Each row was made from one small tree. The marks that hang from a mark follow it in brackets, in alphabetical order. Every link used is in the known rows. Write each row's tree.
In the rows, 128 means zero.
Known rows:
S[G]: [142 136 156 137 109 131 118 160 110 129 131 107 125 150 111 100 131 137
 109 129 138 147 132 127 110 138]
L[D[T[S]]]: [ 79 113 114 141 106 112  67 165 126 117 125 137 155 164 135 145 122  75
 129 133 133 138 152 134 143 100]
Z[T[D]]: [106 128 143 103  80 112 120 140 147 150 128 136 176 163 142 143 110  94
 171 161 158 148 124  98 112 103]
W[T[S]]: [159 115 152 126 146 113  95 144  85  90 120 137 147 183 118 129  81 131
 139 120 150 120 128 148 135 146]
Z[T]: [111 133 133 118 106 117 117 143 160 133 133 121 143 135 130 131 132 110
 157 156 148 130 123 108 115 121]
T[D S W[G]]: [129  81 157 149  81 163  93 159  80 143  65 153 134 167 128 206  99 114
 126 155 155 188 135 137 133 105]
R[A S[G[D] T[W]]]: [117 143 200 124  67 171  98 172 136 182 101 124 155 169 127  81 115 215
  64 155 124 219  65 137 131 162]
S[G T[D]]: [140 143 180 111  74 143 114 178  87 138 121 127 149 186 132 130 126 134
 109 136 127 186 125 113 102 131]
S[G[D Z]]: [142 128 163 133 100 118 132 172 117 138 165  81 149 189 120  57  73 141
 109 131 151 187 137  92  58 100]
R[A]: [118 122 130  98 104 144 129 131 123 173 134 131 157 125 135  98 119 158
 114 139 136 131 103 140 150 123]
W[G]: [146 131 133 111  93 146 155 132 122 136 106 133 135  98 119 135 152 121
 118 137 131 121 123 144 107 134]
L[D]: [ 94 130 126 124  93 117  91 150 117 134 131 133 137 110 148  98 132  81
 123 124 127 106 152 129 138 108]
A[R[S[G T[D]]]]: [125 142 158  77  66 139 121 151  94 178 122 155 136 177 135  67 145 173
 111 144 107 197  88 140 109 145]
L[D[T[S W[G]]]]: [ 87 105 112 156  92 133  60 168 121 132  96 140 142 156 125 182 147  78
 117 145 144 144 143 147 144 105]
D[T]: [111 128  98 138 140 116 118 119 160 130 128 136 165 180 112 185 148 117
 135 137 136 146 110 135 129 126]
T[S W[G]]: [139  89 143 165 114 169  89 165  94 120  72 135  91 134 113 193 127 136
 110 148 144 162 135 148 136 129]
G[D[T[S W]] Z]: [111  94 119 164 135 118  97 159 144 132 145 104 163 238 120 155  59 133
 126 145 161 219 127  92  78  77]
Z[T[W]]: [111 121 126 146 110 130  89 141 157 145 108 124 123 144 125 171 148 120
 149 164 159 141 112 114 131 125]
L[D[T]]: [ 81 130 102 132 101 105  84 145 145 137 131 138 167 151 135 141 146  73
 130 131 133 122 139 134 139 105]
D[T[W]]: [110 117  92 168 145 131  92 119 161 142 103 138 147 189 107 227 164 127
 127 146 146 162 100 140 144 129]
V[T[D S W[G[Z]]]]: [124  85 157 132  96 137 101 162  77 124  90 160 160 227 121 161  79 134
 120 165 148 213 119 120  99  99]
Z[T[S]]: [110 111 148 126 111 125  95 170 136 110 125 120 128 152 128 135 100 111
 155 157 151 148 142 108 119 115]
V[T]: [127 125 135 122 141 112 123 130 124 107 125 150 151 182 119 112 121 137
 123 140 120 155 116 130 113 125]
V[G[D] T]: [138 108 147 115 133 108 129 149 128  95 112 132 191 158 104  68 114 137
 108 144 107 185 125  98  85 116]
D[T[S]]: [108 107 114 151 146 123  98 148 139 108 122 135 153 194 111 189 114 117
 133 137 136 164 128 134 133 119]
V[G[D Z]]: [135 108 138 114 107 119 143 157 116 123 137  93 176 123 118  63  97 140
 110 136 127 176 134  68  75 103]

Which tree is each row?
[119  97 110 167 129 149  89 150 135 125  84 141 137 185 100 236 147 123
 121 152 148 175 116 149 135 127] | D[T[S W[G]]]
[134 127 171 133  66 153  97 186  72 155 117 113 140 215 132 152 119 156
  97 149 148 216 113  95  89 119] | S[G[Z] T[D W]]
[132 124 146 118  68 163 121 153  92 156  91 142 144 167 140 190 140 139
 111 152 135 188 107 114 103 120] | S[T[D W[G[Z]]]]
[123 123 161 131  70 126 104 174 109 159 137 100 152 197 121 118 104 133
 128 161 175 189 119  87  83 109] | S[G[Z[T[D W]]]]
[ 85 106 124 167 100 126  40 182 116 129 108 129 137 182 122 165 137  86
 111 139 147 157 147 138 146 107] | L[D[T[S[G] W]]]
[110 140 196 105  62 143 132 162 134 186 144 106 184 172 126  18  67 203
  78 151 139 207  76 115 104 137] | R[A S[G[D Z]]]
[125 114 151  93  56 137 146 164 107 142 123 122 167 151 131 126  94 111
 141 164 161 164 129  99  74 100] | W[G[Z[T[D S]]]]
[121  89 146 132 100 126 106 183 122 119 122  91 165 143 114  94  89 136
 124 160 147 198 137  59  78  97] | V[G[D Z[T[S W]]]]
[133 127 120 113  92 125 162 141 149 147 138 111 185 173 117 127 108 119
 122 145 148 174 119 111  56  94] | W[G[D[T] Z]]
[145 126 138 108  84 133 167 146 129 144 140 106 161 138 127  90  94 126
 119 140 144 160 131 107  55  97] | W[G[D Z]]
[128  84 175 168  93 151  64 181  70 138  88 133 126 210 122 179  82 127
 120 147 161 208 142 124 134 109] | T[D S[G] W]
[100  95 146 130  82 126  94 168 106 146 131 117 152 199 139 153  70 123
 149 168 174 192 127  77  97  87] | G[Z[T[D S W]]]
[139 131 173 139  79 158  87 178  87 150  96 129 132 196 127 172 144 144
  99 144 137 199 114 121 117 133] | S[G T[D W]]
[146 114 131 154 107 153 119 134 139 151  89 126 122 130 119 166 141 129
 112 145 144 158 120 139 110 119] | T[W[G[D]]]
[174 134 153  85  78 119 149 118  90 139 101 156 201 163 123 142 114 108
 143 135 159 115 107 153 108 140] | W[G T[D]]
[118  67 156 131 103 128  89 178  59 107  88 143 183 209 109 128  83 149
 107 167 134 231 121  77 103 103] | V[G[Z] T[D S W]]
[124  96 183 126  79 131 104 190  60 129 134 117 157 215 132 110  42 123
 126 141 157 206 151  95  94  93] | T[D S[G[Z]]]
[141 105 176 151 123 132  97 192 101 103 131 103 121 179 116  92  65 129
 113 127 140 187 160 119  97 110] | T[S[G[D]]]
[128 106 137 103 118 112 135 154  95 101 124 127 183 159 103  72 121 156
 104 151 116 181 113  81  86 123] | V[G[Z] T]
[136 112 122 144  96 156 124 137 111 154  96 124 115 132 118 168 148 144
 108 151 152 154 110 127 110 126] | T[W[G[Z]]]
[140  89 168 186 129 150  62 190  99 117 102 107  96 190 111 143  83 143
 105 138 152 202 147 126 118 112] | T[S[G[D]] W]
[170 132 151  78  67 114 157 127  79 146 124 142 210 186 128 122  88 119
 141 140 170 132 105 127  81 126] | W[G[Z] T[D]]
[124 132 138  81  61 156 124 134 104 190  91 171 128 153 136 115 165 169
 111 154 107 187  76 152 119 145] | A[R[S[T[D W[G]]]]]
[121 103 165 164 104 134  64 192 136 124 112 104 116 185 116 144  96 122
 138 165 168 187 139 106 106 110] | Z[T[S[G[D]] W]]
[128  95 161 162 133 134  74 181  81 101 110 129 119 234 103 129  90 160
 101 154 144 211 124 120 105 120] | V[T[S[G[Z]] W]]
[ 83 103 110 149  84 130  65 172 114 136 108 131 147 169 128 171 132  85
 115 147 150 154 142 130 128  96] | L[D[T[S W[G[Z]]]]]
